Each row comes from the steps of one path. Every step used is in the known rows, and no mark comes twice. Write the path behind each row, first mark first.
Known rows
T -> X -> W -> U -> Z: [  6  58  -2  37 -34 -36  39 -19 -10  53  49 -16  -2   5 -28 -53  22   4
   7 -11 -39 -16  12 -56 -35   8   1 -14 -26 -11 -21 -20 -28  -4 -38  57
  37 -51  -7 -33  37 -31  23  -5  -1  27 -35 -48 -17  37   2  -5  32 -10
  56  16  83   5 -40  -9 -21  34  38]
W -> U: [  9  38  -2  33  16   1   4 -10  -1  10  -3  -9   4  10   4 -35 -13   7
 -11  -8  16 -31   4 -19 -22   9  -6   2   3  -4 -23   2   2  -2 -19  26
  -7  -3  14 -13  42 -25 -15   8 -23  -9 -17  14 -11 -21  -4  -7  12   1
  59   7  27   8  -4  -5  -6   8  39]
U -> Z -> P -> T -> L: [-16 -18 -17  15 -27 -23 -10  39 -45 -27   1  12 -26 -17  -6   0 -67  27
  31   2   2  22 -20   8   1 -22  53  -8  65  -5 -22 -14 -32 -16   5 -13
  18  25 -19  15  14  42 -52   8  25  34 -21   4  13 -16   7  28 -53  13
  48 -15  29 -10 -52 -21  21  58 -62]
F -> T -> X -> W: [ -4  54  22  -4 -18 -15  63  29   5  39  20 -31   5  12 -18 -35   4  14
  10 -15 -40  -5   2   1   5 -22   4 -10  -7 -26  25   7 -53  15 -19  30
  31   3 -41   2  19  -6  25   7  12   9 -21 -54  -4  50  15 -15  51  16
 -16   2  81  54 -26 -24  -5  -5  17]
W -> U -> Z -> P: [ -2   6 -10  49 -26 -23 -16  26 -31  -8  -1   0 -20  -7   7 -24 -52  10
   4  -8  26 -13 -11 -23 -29  16  19  -6  10 -13 -43  -2   2 -15 -25  22
  -8 -15   1  -5  46  12 -42   1  -4  18 -23  34  -6 -22  -1  13 -28  -1
  96 -19  27  -6 -46 -11   5  33   0]
X -> T: [ -8   0  -4  39  14 -13   3  -2 -12 -33   8 -22  -6  12   7   0  16  -2
  14  23  -6   6  15 -15  -6 -18  -4  14  -8   3   8  34 -55 -19 -21 -17
  10 -15 -15  13 -11  16   8  20   0  -7 -29 -25  23  -2   0  -7   9  13
  -5 -14 -37  -5  23   8  37  16 -20]
W -> U -> Z -> A -> T: [ 11  10 -12  14   2 -19  23   6 -36 -29 -11  -4   5   4  -3 -33 -51  18
  -2 -36  -1 -27 -12  -2 -25  23   5 -22  15 -11 -33   1 -17 -23 -11  39
  -3 -23  13  25  -2   0 -55 -12 -21  19 -49   0   2  -5 -13   6 -21  -6
  64  -3  42 -15 -61 -33  -6  36 -10]
A -> Z -> P -> T -> X -> W: [ -2  16  28  36  -1  11  13  91   9  24  -1  20 -40 -40 -39 -35  -9   3
   1  -2  -3  31  -7 -13 -16 -26  24  -8  11 -38  -7   7 -25 -36 -20   5
  28 -15 -19  26 -32  18  -4   9  24  33 -21 -22 -10 -11  -5  12  37 -28
  76   7  40  29 -72 -85 -43  21 -24]
A -> Z -> P -> T -> F: [-12   9  22  30  11  12 -16  95   2  -2 -48  35 -38 -29 -24  -5  -2  13
 -16   8  25  49  -1  15  -4 -40  26  -1  31 -22 -17  46 -27 -27   7 -24
  19  14  -1  30 -45  46 -27  13   5  18 -10  23  -3 -49  -5  10  14   1
  63 -23   0  29 -53 -62 -12  15 -42]
Y -> T -> F: [-15  39   2  27   3  -5  12  -2  22  27 -57   3   8  22 -12  13  58  35
 -23  14   9  59  40  -6 -18 -18  19   9  26 -18  -4  34 -44  37   9 -17
  23 -14   1   5   8  55 -17 -22 -13 -24 -11   4   3  -5  26 -19  14  29
  -6 -44 -31  27   6  17  47   5 -18]
W -> U -> Z -> A -> T -> L: [  8  20 -10  18   8 -19  24 -16 -49 -34  -2  -8   0  11  -4 -19 -47  39
   4 -36  -5 -10 -13  -3 -10  24  12 -15  30  -4 -27   2 -15 -18 -12  38
   4 -12  29  31  17   1 -56 -14 -23  23 -58   4   7 -18 -17  18 -34   1
  57  -2  45 -15 -59 -37  11  39  -6]
A -> Z -> U: [ 14  -9  15  22  36  11  -4  25  33  31 -56  21  -3 -27  -4 -27  79  19
 -29  12   7  -7   9 -18  -3   6 -18   7 -38  -3   5  18  54 -38  -5   3
  11 -43   6  43 -53  -5  11  -7  -7  20 -33  32  15  -1 -44  15  29 -58
  31  -2   3  -1 -21 -33 -49  -2  21]
W -> U -> Z -> P -> T -> L: [ -6  24 -19  52  -3 -19  -6  25 -38 -14   4  -1 -19  -2   4 -30 -65  29
  18  -7  20 -10 -16 -13 -19  -9  39  -2  54 -10 -39  -2 -32 -10 -13  16
  12  20   4   2  66   9 -62  14  -4  18 -34  15  -2 -32   2  19 -32  12
  90  -8  46   7 -50 -21  20  48  -5]
T -> X -> W -> U: [  5  63  12  36 -15 -19  43 -20   8  58  39 -20   0   7 -28 -55  35   4
   4  -7 -39 -24  12 -54 -29  -2  -7  -8 -31 -23 -13 -11 -29  10 -39  50
  32 -38   0 -40  44 -39  39   8  -6  13 -29 -56 -25  29  11 -11  49  -3
  48  26  85  19 -26 -19 -21  12  50]
X -> W -> U -> Z -> A: [ 18  45  -4  24 -19  -7  13   0 -19  14  40  -8   4   4 -17 -55 -35  27
 -13 -20 -11 -20 -19 -45 -38  15  17   6 -13  -1 -17 -11  12 -23 -16  30
  20 -54   6  10  32 -19   1 -15 -20  22 -49  -8   7  18 -20   6   0 -23
  86   9  72 -18 -64 -39 -31  14  43]
X -> W -> U -> Z -> A -> T: [ 15  40  -8  15 -15   2  27   3  -9  -1  37 -11   3   2 -23 -70 -39  34
   0 -21 -21 -19 -17 -18 -38  18  18  -3  -1  -9 -16 -17  -9 -23 -18  32
  17 -42   9  16  27 -15 -18 -16 -23  27 -79 -22   0  19 -15   2  12 -20
  81  13  76 -11 -67 -51 -26  35  28]
P -> T -> F: [-31  43  -4  16  20   0   4  25  20 -14 -32  24   2  15 -21 -17   2  15
   3   3  -4  10  19  27  11 -56  29   1  51   6  -2  36 -61  29  33 -12
  25  47  -7  -7  14  23 -28  20 -14 -15 -14 -12  -5 -30  22  -3  17  52
   9  -7   6  36   2 -16  39   8 -42]
Y -> T: [  4  12  -7  13   4   1  22   7  29  30 -30 -11  13   7  -9  -1  18  16
  -9   2   6  30  23 -10 -19  -4  12   8  29 -36  11  -3 -30  12  -4  -7
  14 -24  -5  21   6  32 -24 -18   0  -8 -13 -16   0  14  14  -9  19  -6
  -7 -19 -10  24  -2   5  20  13  -1]
Y -> T -> P: [  1  -1  -4  39   4  10   2  24  23  25 -28 -10  -3   6   0   3  21  48
  -4   0  37  19  39   5  -3 -11  24  30  44 -41  19  16 -20  11   5 -25
   1 -14   7   8  22  51 -28   0 -12 -16   1  -2  -2   4  16 -14  -7   6
  -9 -38 -52  15 -33  36  19  10 -20]
X -> W -> U -> Z: [ 10  48 -15  36 -21  -5  -3  -4  -1  31  43 -11   5   8 -11 -65 -20  24
  -2  -8  -2 -18  -4 -44 -40   3  22  12 -16   1 -20 -19  18  -9 -23  29
  23 -37   0 -13  61 -26  -1  -8 -16  17 -51 -10  -1  26 -15   3   7 -22
  87   9  72 -10 -39 -20 -25  28  54]

Which path is each row?
[  7   7  -6 -15 -28 -23  45  14 -44 -22  20  -6  -4 -10 -25 -24 -39  18
   9 -32 -49  10 -11   3 -13  20   5 -26   6 -13 -10 -11 -37 -32  -7  32
  21 -45 -10  39 -43  19 -20 -34   2  47 -54 -44  10  34  -6  16 -13 -10
  23  -4  56 -22 -82 -54 -18  43 -49]
U -> Z -> A -> T -> X -> W
[ 17  43  25  -8  10 -10  68   6 -14 -10  17  -2  -3  -3 -30 -39 -25  12
   8 -50 -47  -1 -13   8 -16  18 -15 -25  11 -38 -19  -7 -58 -11 -11  41
  10 -36  10  19 -26  -7  -8 -17 -18  25 -47 -45 -19   2   4   2  26   4
  25  22  67  18 -64 -80 -21  13 -15]
Z -> A -> T -> X -> W -> U
[  6  38  23  50   3  11  13  89  10  32  10  12 -42 -28 -36 -52 -17   1
  -8  -2   4  18 -10 -22 -29 -30  16  -9  14 -45 -20  15 -29 -35 -32  14
  21 -19 -10  15  -9   5  -9  18  16  26 -32 -23 -19 -18  -5  11  40 -24
 101  11  55  43 -74 -80 -43  31   3]
A -> Z -> P -> T -> X -> W -> U
[  5  52  -4  51 -38 -23  41  17   8  63   8 -21  -7   0 -26 -34  28  28
   2  -3 -21  32  17 -47 -55   2  22   0   9 -57 -24 -14 -55   9 -34  26
  34 -66 -28  -6  42  29 -11 -20  12  21 -32 -42 -19  37  25  -9  32  -7
  56 -12  46  29 -53 -22  -1  38   5]
Y -> T -> X -> W -> U -> Z -> P
[-10 -21  -6  57   4  -6 -19  14  -8 -35  11 -23 -18  19  16   2  17  30
  18  20  22   2  22  -4   5 -32  11  34   7  -7  20  55 -45 -21 -10 -35
  -3  -4  13   9   8  36   7  47 -15 -11 -15  -5   9 -11  -5 -11 -17  24
  -9 -36 -71  -8  -8  42  46   8 -42]
X -> T -> P
[-13  13 -10  28 -51 -20  10  59 -26   7  27   8 -25 -27 -23 -30 -59   7
  29   2 -24  18 -17 -12 -22 -16  49 -13  26 -16 -17 -20 -48 -20  -9  13
  29 -11 -36  -2  17  31 -23   4  29  42 -23 -29  -4  11  13  21 -15   7
  68  -7  56   3 -65 -39   1  48 -56]
U -> Z -> P -> T -> X -> W
[  0  66  -8  23  -4 -21  54  21  -5  23  31   5   7  -6 -38 -60 -47   0
  15 -31 -44 -34  -1 -20 -18 -28  18 -19  36 -21  -3 -24 -66 -12  -5  42
  34 -23 -26  -3  17 -12 -18  12  -3  25 -43 -83  -8  19   9  11  25  12
  54  33  87  21 -62 -64 -13  30  -2]
P -> T -> X -> W -> U -> Z -> A
[-11  19  16  28 -17 -10  21  63  -5  -1   1  19 -36 -27 -19 -12 -33 -12
  33  -3 -19  10 -18   8  -3 -38  28 -15  47 -35 -17  -7 -77   7   0   1
   9  21 -38 -16   7  28 -20  22  25  15  11 -30 -27 -25  38  16  18  29
  41  -1  34  43 -33 -43  10  23 -65]
Z -> P -> T -> X
[-11  40  17  -7 -13 -19  59  26  -5  23  -8 -32   5  14  -4  -6  -5   7
  10 -16 -31  -8  16   9  14 -24  -7 -17  10 -27  21  14 -61  14 -11  27
  16  18 -39   7  -3   5  -5  10  17   0  -6 -40  -3  36  20 -10  34  15
 -37  -6  64  55 -18  -6   5  -7  -1]
F -> T -> X
[ -4  49  16  45 -16  -9  25  59   6  23  28  12 -37 -25 -30 -51 -40   0
  31  -3 -18  -1 -23 -10 -24 -42  31  -6  42 -43 -27 -14 -73   4 -11   9
  15   9 -30 -32  47   6  -7  29  13  15 -16 -39 -39 -22  37  11  28  22
  82   3  71  47 -46 -58  -6  28 -22]
Z -> P -> T -> X -> W -> U
[ -5   6  15   6  -6   8   5  51  -4  -1 -15 -25  -7  19  18   0 -30  40
   8 -10  30 -21   8  41  29 -31  23  22  37 -23  37  37 -21   8  13 -18
  -4  50 -10  15  20  30 -26  31 -12 -12  -1   9  11   3   2 -12  -9  17
 -29 -34   0  38 -37  22  13 -19 -24]
F -> T -> P
[  4  44  -9  20 -13 -13  54   0   3  12  27 -21  -5  15 -29 -80  13  23
  31 -17 -52  -3   8   9 -29   8   2 -28   5 -28 -24 -15 -51   8 -26  54
  30 -21   0  -9  27 -23 -14  -7  -5  21 -74 -68 -27  41   5  -5  44  -4
  35   7  70  13 -34 -37  -9  60 -22]
A -> T -> X -> W -> U -> Z
[  3  31   1  29 -24 -13  42  24  -4  10  27 -17 -22   2 -30 -71 -14  23
  36 -14 -46   8  -9   9 -31   5  12 -29  16 -39 -34 -19 -56   3 -27  42
  22 -14  -8 -16  30  -7 -13  -9   4  30 -68 -50 -34  25  10   5  31   5
  55  -8  76  22 -48 -46  -6  64 -40]
A -> T -> X -> W -> U -> Z -> P
[ 11 -25  18 -17  19   6  19  31 -23 -54 -16   7 -11  -6 -10   1 -41  34
  16 -44  -2   0 -13  57  15   3   0  -2  42 -22   7  20 -33 -12  21  -7
 -20   1  31  42 -50  35 -34  -7 -21  12 -21  -7   2 -22  -1   4 -24  10
 -11 -14 -10  -5 -71 -41  -6  -4 -69]
Z -> A -> T -> P
[ -7   6  10  27  -6   4  -7  68   3 -18  -2  16 -33 -29  -9  -8 -64  -2
  28   5   5  10 -33  28  -3 -35  39  -5  56 -26 -14  -6 -51   3   9 -23
  -2  34 -34  -6  11  34 -35  27  21  12   3  -6 -15 -35  29  19  -2  23
  50  -9  23  38 -26 -48   9  24 -61]
Z -> P -> T
[ -6  41 -13  56 -24 -24  12  37 -30  10  -4  -2 -18  -8  -3 -39 -52   2
  20 -13  -1 -22  -3 -22 -33  -6  28 -18  29 -18 -38  -5 -42 -12 -20  34
   8  -6 -19 -19  36   1 -48  14   4  23 -25 -11 -19 -15  12  13  -9  20
  98   1  57  11 -47 -17   3  46 -15]
W -> U -> Z -> P -> T -> X
[ 10  54   7  26 -34 -32  46 -13 -26  43  43 -15   0  -1 -28 -40   2   4
  -3 -29 -46 -19   2 -49 -38  14  -1 -18 -26 -19 -21 -20 -30 -13 -34  56
  28 -71  -8  -9  18 -17  16 -13  -9  34 -33 -56 -12  30  -2  -4  19  -4
  56  24  85   4 -67 -37 -35  11  29]
T -> X -> W -> U -> Z -> A
[  0  64  21   4 -28 -29  69  30 -30  28  13 -33   6   9 -17 -33 -35  20
   2 -34 -41 -16   1 -20 -11 -10   7 -12  -1 -28  13   7 -48  -6 -26  48
  31 -26 -32  21  10  -2  -7  -2   1  26 -35 -48   6  44   4  -5  25   6
  20  -2 103  42 -70 -42 -15  10  20]
F -> T -> X -> W -> U -> Z -> A
[-14  34 -11  57 -14 -21 -12  35 -26  -8 -22  12 -19   5  -2 -33 -48  23
   3  -6  24  -3  -2 -13 -27 -18  42  -2  33   3 -46  21 -28  -2  -2  14
   9  14  -6 -15  43  21 -50   8 -16   8 -22  34  -9 -39   9   9 -18  29
 100 -22  32  11 -42 -11  22  39 -27]
W -> U -> Z -> P -> T -> F
[  6  48 -10  44 -25   1  -2  28   0  23  41  -1 -11  -3 -21 -71 -55  24
  11  -7  -2 -16 -20 -31 -39 -17  42  12  19  -9 -23 -21  -9 -13 -14  13
  25 -16 -14 -17  63 -11 -15   8 -12  23 -49 -17 -14   3   1  11  12  -8
 113  -1  76  11 -56 -46 -16  37  16]
X -> W -> U -> Z -> P -> T
[ -4  57  18  24 -39 -28  48  49 -22  34  13 -34 -13   6 -17 -44 -29  22
  14 -14 -25  -7  -1 -15 -14 -15  21 -13   1 -37   0   0 -52   2 -28  36
  26   1 -38   0  45   3  -9   8  17  22 -29 -36  -8  38  14  -4  26   9
  44 -12 102  45 -64 -27 -11  19   6]
F -> T -> X -> W -> U -> Z -> P
[ 12  57   0  30  -2   9   5 -11  21  39  48 -15   5  12 -16 -65   5  24
  -8  -2  -3 -25 -11 -41 -37  -2  11  11 -17  -7 -15 -17  12   5 -22  17
  18 -24   8 -24  61 -39  25   3 -20   2 -46 -12 -14  10  -8  -7  33 -17
  75  15  67  10 -22 -31 -27   9  66]
X -> W -> U
[ -4  71 -19  36  -8 -17  43  20   6  34  28  -3   6   3 -36 -73 -27   6
  22 -15 -33 -30   1 -22 -25 -40  21 -10  40 -24  -2 -23 -60   1 -10  35
  39  -7 -32 -23  41 -18 -15  20   1  17 -42 -74 -17  26  11   9  41  15
  60  27  88  26 -37 -36 -14  44   5]
P -> T -> X -> W -> U -> Z
